(in the rows, 128 means zero)
Known rows, with every way that one mark hangs from another
z_874[z_236 z_916]: [124 118 138 139 153 144 108 102 126 165 177 161 122 137 143 129 138 142
 144 131 122  99 129 116 147 120 134 110 212 154 120 105 131 140 121 136
 151 103 155 141 118 148 116 134 148 146 163 124 143 123 156 147 119 104
 131 124 130]
z_667[z_4 z_343 z_404]: [121 134 118 145 127 150 133 117 133 102 167 176 122  99 143 164 140 128
 164 132  78 116 141 132 125  93 122  98 139 108 106 124 101 136 138 135
 141 140 119 144 111 165 138 161 153 141 133 119 148 129 129 134 123 108
 146 124 147]
z_5[z_404[z_667 z_980]]: [115 101 142 127 146 103 119 110 120 138 111 106 141 149 132 111 145 166
 150 114 165  89 127 128 110 141 145 122 167 142 132 127 129 100 142 129
 129  95 131 122 107 111 118 134 122 147 173 131 158 109 117 149 115 100
 149 133 123]
z_312[z_4[z_667[z_376 z_404[z_980]]] z_148]: [ 96 137 132 137 166 136 136 110 128 109  92  84 123 140 143 137 134 123
 120  78 154  91  95 123  76 193 131 115 118 126 119 131 123 115 129 112
 136 151  94 118 125 138 113 164 132 146 155 108 153 109 148 156 113 109
 141 122 120]
z_236[z_559]: [126  99 125 136 143 119 128  98 116 163 134 157 123 124 168 122 149 144
 140 155 121 113 134 117 158 101 119 128 129 165  95 113 106 141 131 127
 138 101 164 126 124 129 121 120 148 146 149 128 157 130 122 143 115 108
 142 143 108]
z_916[z_874[z_236]]: [127 122 139 147 146 149 104 102 131 175 168 151 137 130 138 113 149 153
 139 145 141 107 116 117 174 109 133 123 162 152 111 121 112 153 119 133
 143  73 165 148 116 128 114 134 140 151 154 135 157 138 142 151 111 123
 135 139 123]
z_874[z_236 z_404 z_916]: [132 111 130 141 156 144 104  97 136 163 173 130 120 129 130 122 138 131
 141 122 118 101 130 112 127 135 141 107 242 151 148  99 125 134 106 137
 152 110 155 142 105 150 113 130 147 152 160 112 141 116 169 145 114  88
 131  97 129]
z_643[z_4 z_369]: [130 117 146 150 142 119 128 116 117 109 185 197 165 156 141 113 157 140
 126 151 140 124 127 129 144  63 106 125 138 147  97 132 127 120 117 134
 160  67 116 132 147 109 121 129 142 146 165 136 154 147 133 146 125 111
 130 163 131]
z_5[z_404[z_667[z_4 z_376] z_980]]: [102 119 140 136 150 131 142 105 131 110 110 125 140 128 128 120 138 157
 148  87 147  64 123 134 104 113 148 120 153 104 150 154 118 124 159 124
 127 117  95 128 112 150 125 145 136 122 141 125 145 110 126 147 123 106
 149 144 140]
z_150[z_916[z_874[z_236 z_404[z_5 z_980]]]]: [128 129 126 127 159 139 106  99 131 184 139 130 134 154 104  96 119 150
 125 114 150  75 115 119 134 148 150 122 190 175 161 114 123 113  86 135
 137 100 164 127  98 134 113 122 116 162 184 120 142  96 158 150 115 113
 130  90 136]
z_874[z_236[z_559] z_404[z_667] z_916]: [117 114 124 145 163 122 109  92 123 179 121 124 116 120 125 119 154 137
 133 103 131  78 143 111 128 130 144 127 228 157 160 113 121 139 111 118
 135 105 154 134 105 137 123  94 146 165 148  99 145 109 156 147 116  92
 135  92 108]
z_236[z_559 z_874[z_404]]: [130  91 114 136 150 125 125  84 132 176 106  96 114 104 158 109 151 128
 149 135 126  89 152 116 158 103 125 136 144 181 111 125  88 138 102 116
 139  95 175 119 117 142 121 103 141 146 145 126 160 116 134 145 109  97
 159 112  98]
z_643[z_4[z_312 z_667[z_343]] z_369]: [121 141 143 146 131 136 110 129 113  61 189 161 140 133 123 133 160 126
 148 120 126 151 130 127 121 119 119 124  97  98  98 131 125 131 123 127
 164  86 120 145 147 106 141 138 150 163 140 129 159 152 104 159 146 111
 123 125 135]
z_148[z_312[z_4[z_667[z_343 z_404[z_980]]]]]: [106 130 128 134 129 122 126 126 126  88 128 128 117 131 119 154 119 130
 155  95 121 124 118 132  97 174 133  92 132 116 126 116 122 121 114 108
 139 152 122 122 110 112 127 157 131 153 160  84 157 113 119 158 123 120
 159  80 145]
z_874[z_236[z_559] z_404[z_5 z_980] z_916]: [116 100 101 129 160 129 107  93 126 169 101 146 114 114 117 103 136 142
 137  96 130  62 141 107 113 152 148 124 227 174 167 115 119 112  99 126
 133 121 158 123  96 136 124 105 135 173 177 108 137 104 170 153 122  89
 131  72 142]
z_4[z_312 z_667[z_376]]: [118 122 146 139 144 148 124 116 121 100 155  77 114 129 152 131 144 129
 154 118 133 139 108 118 103 161 129 130  81 104 126 116 115 151 149 120
 145 118 156 133 138 148 117 147 146 124 129 141 158 135 113 161 133 116
 132 132 109]
z_312[z_4[z_667[z_376 z_404]] z_148]: [104 141 136 146 167 143 136 111 134 122 111  86 121 127 151 149 138 114
 118  99 138 111  90 125  83 162 123 118 107 118 112 134 122 135 123 108
 143 150 103 125 135 146 115 167 148 137 142 109 152 120 153 148 116 112
 139 135 105]
z_150[z_916[z_874]]: [130 136 148 143 151 124 124 100 119 191 184 128 139 168 145 118 120 148
 135 157 134 109 121 131 173 110 130 119 119 164 105  88 121 145 111 136
 143 103 169 127 125 145 116 124 129 127 161 139 154 111 126 141 111 118
 137 144 105]
z_376[z_667]: [128 129 157 149 142 113 133 111 125 127 155 155 134 140 156 124 147 149
 132 145 139 110 131 129 136  91 122 115 146 147 134 124 107 127 149 128
 153  99 133 131 130 132 107 137 139 135 149 128 154 130 123 151 116 120
 136 164 132]
z_307[z_67[z_980]]: [134 118 142 124 148 108 120 102 114 124 149 153 137 155 158 121 143 150
 135 143 129  99 134 121 119 141 125 113 157 167  78 141 131 141 128 146
 128  90 175 120 104 121 116 140 146 131 173 141 153 128 109 142 101 110
 153 156 149]
z_312[z_148]: [120 130 149 139 150 105 119 103 126 152 134 142 123 143 177 132 148 144
 125 146 128 115 128 114 138 149 121 116 137 157  73 124 120 116 121 130
 140 104 148 128 116 122 109 142 138 146 167 129 152 116 144 139 104 112
 134 151 116]
z_376[z_667[z_404]]: [129 119 137 154 144 128 130 117 130 119 155 133 131 128 145 131 145 137
 138 149 129 113 124 131 111  93 120 116 147 136 145 117 108 123 144 130
 147 120 125 131 129 147 115 149 135 134 150 123 158 126 125 147 115 112
 141 145 128]
z_404[z_5 z_667[z_4 z_343] z_980]: [102 163 145 137 125 105 138 119 118 108 103 205 128 122 126 145 143 166
 145  85 125  78 150 134 106 131 132 105 141 124 137 159 108  98 143 117
 128 134 110 120  97 127 131 130 133 155 165 118 140 116 131 148 130 132
 134 131 168]
z_131[z_343]: [135 136 143 134 125 109 117 110 120 130 164 118 125 152 151 142 123 156
 157 166 125 133 142 123 124 121 134 112 147 163  79 106 114 121 143 124
 142  94 162 135 114 129 124 136 150 151 153 129 155 126 125 141 118 120
 130 132 119]
z_404[z_667]: [123 128 160 141 138 101 129 112 115 152 138 151 135 146 154 131 152 159
 136 136 144 111 129 126 129 119 122 120 140 149 116 121 119 119 137 123
 137  97 148 124 117 121 112 125 134 141 160 130 158 124 125 148 111 121
 139 155 113]
z_236[z_559 z_874[z_404 z_916]]: [123 100 112 143 159 123 120  78 131 188 118  84 110 104 142 113 139 122
 148 115 119  74 161 114 154 115 132 128 164 182 128 114  96 143  98 111
 140 120 177 117 116 160 129  90 139 135 152 126 152 107 147 146 112  83
 155  96  99]
z_643[z_4[z_312 z_667[z_404]] z_369]: [124 102 129 149 147 144 110 128 115  75 192 113 151 125 121 122 159 116
 146 125 135 155 114 125  94 112 111 134 104 101 118 117 139 132 110 125
 149 105 118 139 157 117 140 148 136 157 145 136 168 148 111 161 143 106
 133 114 122]
z_150[z_916[z_874[z_404]]]: [139 128 142 146 154 125 120  95 130 191 174  90 137 160 131 113 121 135
 134 147 131 106 123 125 157 126 139 114 153 163 133  87 115 137  96 138
 144 108 170 130 114 147 113 119 127 128 156 128 153 102 140 140 105 102
 140 117 103]
z_312[z_4 z_148]: [111 149 147 135 150 107 130 101 129 159 117 139 128 134 173 142 144 132
 117 123 130 111 120 118 131 146 116 106 157 158  83 125 130 118 110 122
 139 122 124 128 123 109 108 145 141 153 168 110 153 118 151 144 105 115
 138 157 111]
z_376[z_667[z_4 z_343 z_404[z_980]]]: [110 149 127 150 132 132 137 119 132  70 137 180 127 113 124 146 138 139
 152 106 106  86 142 135 114 100 132  97 152 106 142 135  97 116 159 131
 143 143  85 136 110 159 131 157 137 146 136 106 147 115 116 146 123 112
 144 124 179]
z_404[z_5 z_667[z_4[z_312] z_343 z_376]]: [102 178 139 143 124 138 144 123 127  79 122 147 110  95 128 160 143 142
 158  92  98  99 140 127  79 127 133 119  94  87 150 156 102 132 150 110
 136 150 122 137 109 156 136 138 147 125 131 123 140 121 124 146 140 134
 131 134 147]
z_67[z_980]: [134 131 143 138 145 109 124 100 118 138 153 160 139 150 159 128 139 154
 158 144 133 108 129 121 154 130 127 109 155 165  89 124 116 126 117 151
 141  93 160 127 114 131 114 136 136 142 166 128 154 129 118 148 103 105
 136 158 145]
z_4[z_667[z_343 z_404[z_5 z_980]]]: [115 122 120 131 133 137 119 130 120 101 114 149 118 118 119 139 131 144
 152 104 134 114 119 131  81 172 134 114 106 124 135 131 106  99 133 120
 139 142 132 118 106 135 129 152 131 162 169 128 151 123 132 155 133 113
 135  99 146]
z_667[z_4 z_343 z_376 z_404]: [116 141 115 152 132 166 147 115 138  81 156 159 116 103 138 164 134 122
 162 123  82  98 127 135 110  92 128 105 111  94 122 135  91 145 150 129
 145 148 110 144 112 190 133 166 158 115 121 118 139 126 136 130 124 110
 143 134 149]
z_643[z_4]: [131 127 144 137 144 122 137 113 119 120 172 180 148 154 149 124 149 140
 143 148 127 126 117 129 156  80 120 113 144 151 104 133 130 128 123 133
 149 100 136 132 138 121 121 129 145 136 165 132 159 138 132 145 119 114
 133 165 131]
z_404[z_5 z_667 z_980]: [112 129 150 130 137  92 133 117 111 143  99 154 137 152 136 116 144 174
 131 109 165  85 132 126  99 151 129 122 138 160 141 142 122  87 134 119
 128 113 144 106 105 110 112 118 115 153 189 135 153 113 136 157 119 129
 135 140 136]

Rows
[118 117 124 136 135 139 117 125 118  96 135 133 120 132 126 141 134 138
 159 113 132 121 123 130 108 171 134 109 116 119 116 113 105 111 145 129
 142 130 130 125 109 139 128 155 135 159 152 124 158 126 117 154 124 106
 141 103 140]	z_4[z_667[z_343 z_404[z_980]]]
[122 104 104 137 161 139 108  92 130 187 121 146 111  97 128 115 142 131
 134 114 114  79 137 109 116 123 138 126 218 171 165 121 119 133  93 121
 139 120 168 133 108 143 124 108 148 168 164 111 136 113 175 144 125  93
 128  90 121]	z_874[z_236[z_559] z_404[z_5] z_916]
[106 146 146 136 143 120 117 103 130 121 151 128 115 105 169 141 151 132
 144 121  91 118 140 110 126 148 118 111 133 111  76 124 130 137 129 126
 127 132 137 140 121 130 127 152 141 145 141 125 154 119 131 145 121 114
 139 129 134]	z_667[z_4[z_312[z_148]]]
[104 162 135 145 136 103 131 111 128 119 108 150 121 115 101 140 135 148
 146  60 116  59 164 132  83 155 148  96 193 123 180 140 114  95 124 115
 131 168 114 118  83 149 135 110 130 150 167 106 132  95 160 148 127 100
 133  88 166]	z_874[z_404[z_5 z_667[z_4 z_343] z_980] z_916]
[112 120 136 146 146 143 143 118 136 104 143  85 122 126 134 152 126 119
 141 110 125 122  90 131  83 135 126 111 111 108 142 127 125 152 115  99
 143 154 127 125 135 141 115 159 145 117 143  95 155 119 133 156 123 124
 156 115 115]	z_148[z_312[z_4[z_667[z_376 z_404]]]]
[128 131 146 154 150 132 103 102 132 175 137 105 136 134 116 107 158 154
 135 117 156  96 124 119 139 128 144 127 189 146 153 129 110 138 108 119
 137  79 153 144 103 122 112 115 132 159 150 119 161 123 152 152 105 117
 138 112 113]	z_916[z_874[z_236 z_404[z_667]]]
[ 93 175 139 135 122 130 145 121 123  68  99 142 113 113 123 150 138 152
 162  71 114  77 145 124  76 156 140 118 101  93 153 155 105 115 158 113
 129 151 116 128  97 148 135 135 130 131 144 122 141 110 121 152 137 135
 132 122 165]	z_404[z_5 z_667[z_4[z_312] z_343 z_376] z_980]
[107 168 150 154 130 132 151 115 127  90 137 178 120 122 138 158 145 147
 148 105 111  85 135 137 121 100 132 112 120 102 123 152  97 139 165 119
 146 126 105 137 111 166 127 140 157 122 122 115 141 125 128 139 125 127
 137 156 146]	z_404[z_667[z_4 z_343 z_376]]
[104 151 103 133 123 165 141 121 133  57 124 125 107  89 120 156 128 126
 175  93  84  89 136 124  66 149 137 112 101  93 152 139 100 120 145 126
 130 174 116 137  99 174 143 160 134 128 143 124 140 115 127 143 139 117
 139 100 170]	z_667[z_4[z_312] z_343 z_376 z_404[z_5 z_980]]
[114 105 122 137 152 147 134 121 125 109 113 110 125 132 124 121 130 142
 142 102 153  95 102 130  67 164 133 129  87 126 158 137 110 110 139 113
 136 143 132 112 121 154 118 155 127 136 164 137 150 119 140 157 130 117
 135 120 133]	z_4[z_667[z_376 z_404[z_5 z_980]]]
[ 99 171 139 129 117 111 129 120 116  84 107 159 118 103 122 147 145 156
 164  77 113  91 152 125  93 157 135 110 124 104 140 147 116 106 141 117
 125 143 121 128  96 123 139 130 126 157 158 119 148 112 115 155 137 132
 134 113 165]	z_404[z_5 z_667[z_4[z_312] z_343] z_980]
[120 103 104 136 152 143 104  92 130 181  91 132 127 111 111  85 146 153
 133 107 150  70 130 108 139 140 150 134 167 175 158 138 101 123  94 120
 125  92 168 130  96 118 122 110 126 180 169 118 152 115 158 155 116 111
 136  91 133]	z_916[z_874[z_236[z_559] z_404[z_5 z_980]]]
[102 137 126 139 134 142 142 125 131  66 124 104 112 131 118 157 116 124
 157  86 124 107 104 133  80 173 140  98 111 105 139 127 113 131 132 107
 143 157 110 122 113 139 123 162 137 129 148  83 151 112 125 157 124 121
 156  86 148]	z_148[z_312[z_4[z_667[z_343 z_376 z_404[z_980]]]]]
[111 122 133 139 154 134 101 117 124 122 142  54 109 114 154 141 151 121
 144 121 119 145 113 109  86 196 122 126 101 106  94 107 130 129 119 118
 131 137 149 134 127 130 127 159 132 155 147 130 168 120 125 154 123 105
 138  99 104]	z_4[z_312[z_148] z_667[z_404]]
[111 146 155 140 134 117 127 112 120 119 151 131 128 114 146 141 154 147
 158 109 111 121 139 122 119 121 121 116 138 103 125 123 127 139 142 120
 123 126 137 137 120 131 128 133 137 138 138 128 160 124 110 154 129 127
 142 136 127]	z_404[z_667[z_4[z_312]]]
[130 112 114 138 168 146 107  85 128 205 153 130 123 134 125 102 132 132
 129 142 124  90 120 115 176 107 145 133 188 173 127  98 112 159  89 134
 139  87 178 141 114 145 121 107 140 159 141 111 150 106 144 141 109 103
 137 100  99]	z_150[z_916[z_874[z_236[z_559] z_404]]]
[106 157 122 146 130 131 139 123 131  77 119 190 126  98 115 145 135 146
 145  98 107  76 141 138  90 102 132 102 145 112 164 151  98 102 147 124
 139 160  90 128 107 152 134 153 134 148 152 110 140 116 129 148 132 120
 140 123 183]	z_376[z_667[z_4 z_343 z_404[z_5 z_980]]]
[109 135 112 130 131 160 125 131 123  64 114  87 103 111 115 143 127 130
 167  91 121 113 116 123  50 197 142 125  71  95 153 129 101 116 146 118
 137 161 135 127 108 156 136 159 129 142 148 132 149 122 121 158 141 112
 132  88 144]	z_4[z_312 z_667[z_343 z_376 z_404[z_5 z_980]]]
[120 155 146 145 143 149 143 124 121  68 163 175 128 146 132 143 144 129
 145 119 130 124 102 138 133 108 135 116  90 107 115 153 111 144 149 120
 165 112 112 134 137 146 129 140 164 128 131 124 151 142 127 148 134 116
 125 151 137]	z_643[z_4[z_667[z_343 z_376]]]
[100 124 130 134 157 137 116 114 123  82 113  39 108 134 144 129 138 123
 143  95 139 112 106 110  67 223 136 128  86 104 112 114 119 121 140 121
 128 146 126 124 116 146 121 161 123 140 147 129 160 108 127 159 121 108
 135  94 122]	z_4[z_312[z_148] z_667[z_376 z_404[z_980]]]
[116 134 135 141 140 136 134 114 132 110 124 113 118 127 135 146 141 145
 155 123 138  91 124 135 101 121 148 121 131 111 135 145 105 125 160 126
 149 103 120 139 109 148 127 140 149 123 138 123 142 117 126 134 120 100
 143 143 120]	z_5[z_404[z_667[z_343 z_376]]]
[120 120 129 141 143 118 135 119 125 117 112 145 134 129 125 119 135 153
 132 121 146  87 125 131  84 122 130 118 141 149 168 130 111  92 137 121
 137 135 122 116 115 134 115 142 116 149 178 126 150 116 135 155 121 118
 138 133 152]	z_376[z_667[z_404[z_5 z_980]]]
[123 102 116 128 136 125 128 116 123 136 118 133 132 130 135 122 134 150
 147 127 133  97 125 123  91 145 125 117 131 157 139 120 116  94 121 128
 128 133 143 114 107 134 120 145 119 150 189 137 152 117 140 148 119 113
 141 118 141]	z_667[z_404[z_5 z_980]]
[112 162 120 149 124 149 133 128 135  72 144 154 109  68 120 159 141 127
 162 112  79 112 143 132  79  95 125 108 125  85 167 143 105 127 141 120
 141 169 112 145 117 157 144 158 141 144 134 117 147 123 119 148 144 121
 139 116 163]	z_376[z_667[z_4[z_312] z_343 z_404[z_5]]]
[104 155 121 140 142 154 119 129 130  80 110  73  91  91 137 160 134 116
 147 104 107 124 114 117  50 203 133 129  59  95 122 142 110 121 132 108
 141 163 135 131 115 155 134 162 141 143 141 126 147 115 139 145 137 114
 127  94 127]	z_4[z_312[z_148] z_667[z_343 z_376 z_404[z_5]]]
[104 156 130 148 149 125 122 117 138 101 123 117 116  75 141 146 153 127
 134 108  96 105 136 120  72 127 118 118 130  99 142 148 125 120 125 111
 129 167 109 136 125 142 132 157 131 147 145 117 149 106 136 148 131 122
 139 118 147]	z_376[z_667[z_4[z_312[z_148]] z_404[z_5]]]
[117 128 146 139 150 120 141  95 133 129  83  61 125 144 132 107 140 145
 144  89 170  56 138 124 109 149 144 130 135 164 154 141  90 110 130 112
 138  98 137 106 101 152 108 109 120 122 155 127 156 103 137 153 103 112
 151 115 122]	z_236[z_874[z_404[z_667[z_376] z_980]]]
[115 133 107 134 130 152 142 122 129  90 111 141 114 126 125 144 123 137
 155 118 124  82 125 129  74 151 140 116 104 133 146 139  90  98 144 129
 141 147 125 122  97 164 127 153 131 130 166 128 138 116 144 140 123 112
 134 116 153]	z_667[z_343 z_376 z_404[z_5 z_980]]
[109 133 136 142 161 127 122 111 128 141 118 108 125 117 152 147 145 120
 120 106 135 125  99 126 100 163 115 110 133 132 100 126 134 126 107 113
 138 145 112 125 134 121 119 161 142 160 157 110 159 120 146 151 115 110
 143 126 103]	z_312[z_4[z_667[z_404]] z_148]
[135 133 130 137 158 147 106 100 136 199 158 131 132 139 113 109 126 143
 123 136 134  88 112 123 142 120 144 125 187 173 154 114 122 130  77 132
 146  99 174 136 111 142 114 123 130 155 170 121 142 102 164 144 117 114
 128 100 120]	z_150[z_916[z_874[z_236 z_404[z_5]]]]
[ 90 197 144 144 135 121 138 120 130  85  95 129 100  91 142 164 149 140
 144  84 100  88 141 121  75 162 134 119  94  92 124 170 109 120 141 104
 130 155 112 135 106 146 135 137 143 134 135 114 136 106 138 140 131 132
 127 128 145]	z_404[z_5 z_667[z_4[z_312[z_148]] z_343 z_376]]
[115 154 137 148 128 151 147 111 135  89 157 185 118 118 152 156 138 134
 154 123  91  99 133 133 135  97 130 104 120 108 106 142  92 148 158 132
 154 126 116 141 115 174 126 155 163 115 122 120 137 130 133 136 124 119
 133 153 151]	z_667[z_4 z_343 z_376]
[137 122 134 152 141 126 119 106 135 177 131 100 137 120 126 108 142 145
 139 133 138 103 132 122 126 128 134 123 126 160 155 131 107 121  98 119
 139 113 172 130 108 129 115 120 128 146 171 141 154 119 158 148 114 108
 134 123 118]	z_916[z_874[z_404[z_5]]]
[120 116 107 126 165 137 107  88 125 198 110 130 127 138 109  88 124 149
 123 116 143  64 121 113 148 133 149 135 182 185 155 115 112 125  85 129
 129  99 171 123 102 134 122 102 123 174 169 113 145  94 150 149 116 108
 134  84 123]	z_150[z_916[z_874[z_236[z_559] z_404[z_5 z_980]]]]
[120 109 114 135 144 141 143 114 130 112 118 119 127 134 135 123 127 143
 144 120 137  82 113 124  76 144 132 125 108 146 152 132 104 103 135 126
 133 140 133 115 109 160 117 149 123 126 174 137 145 116 148 145 118 114
 138 127 142]	z_667[z_376 z_404[z_5 z_980]]
[122 129 148 149 154 106 120  94 130 177 124  73 122 124 132 122 142 136
 143  99 145  71 159 127 125 132 135 118 177 167 152 122 109 123 108 106
 143 115 160 113 107 151 118  92 127 128 162 126 153 103 150 150 109  97
 151 106 106]	z_236[z_874[z_404[z_667] z_916]]
[114 146 151 139 127 117 127 121 124 111 144 152 115 130 139 158 131 132
 149 114 115 140 121 132 123 141 126  94 129 119 110 127 126 142 117 103
 151 130 137 129 125 105 120 148 150 146 149  86 153 128 119 158 128 126
 152 114 129]	z_148[z_312[z_4[z_667[z_343]]]]
[105 139 135 139 154 122 113 104 131 151 115 164 131 112  99 120 142 153
 134  58 132  54 140 122  91 141 148 109 252 134 190 145 133 106 109 115
 127 141 119 126  92 141 124 117 131 166 173 103 134 100 173 156 129 107
 132  85 161]	z_874[z_236 z_404[z_5 z_667[z_4] z_980] z_916]
[123 106 106 139 157 124 124  84 132 198  97  96 109  90 137 112 138 128
 142 110 119  66 158 116 130 113 133 133 155 188 148 130  99 129  85 102
 135 131 180 110 114 154 130  85 137 142 165 129 145 104 160 145 120  91
 150  94 106]	z_236[z_559 z_874[z_404[z_5] z_916]]
[117 134 121 143 133 171 122 125 126  70 152  78  98 107 132 157 136 112
 171 116 105 139 115 122  81 168 134 122  72  83 130 110 101 149 154 124
 149 146 139 145 122 168 134 163 148 127 121 129 157 131 114 150 136 108
 136 102 123]	z_4[z_312 z_667[z_343 z_376 z_404]]
[117 137 116 139 130 173 126 131 127  74 131  90  97  93 125 157 133 119
 169 111 107 135 113 124  56 169 132 126  62  92 148 132 103 132 140 114
 146 161 142 136 120 164 138 159 144 135 136 131 149 127 124 150 144 116
 130 102 129]	z_4[z_312 z_667[z_343 z_376 z_404[z_5]]]
[123 111 114 130 168 138 106  82 126 191 131 122 128 151 117  89 125 142
 129 123 141  75 127 111 172 136 152 130 195 179 133  95 110 140  95 137
 133  89 169 130 103 137 121 107 127 169 154 110 151  96 139 148 106 102
 139  86 118]	z_150[z_916[z_874[z_236[z_559] z_404[z_980]]]]
[ 95 168 156 147 149 118 134 108 128 100 118  99 114 117 159 147 153 138
 136  94 113  95 131 114  98 154 127 124 107  96 110 146 122 138 147 112
 125 137 117 134 118 145 123 140 139 123 128 121 150 109 131 147 120 126
 136 138 124]	z_404[z_667[z_4[z_312[z_148]] z_376]]
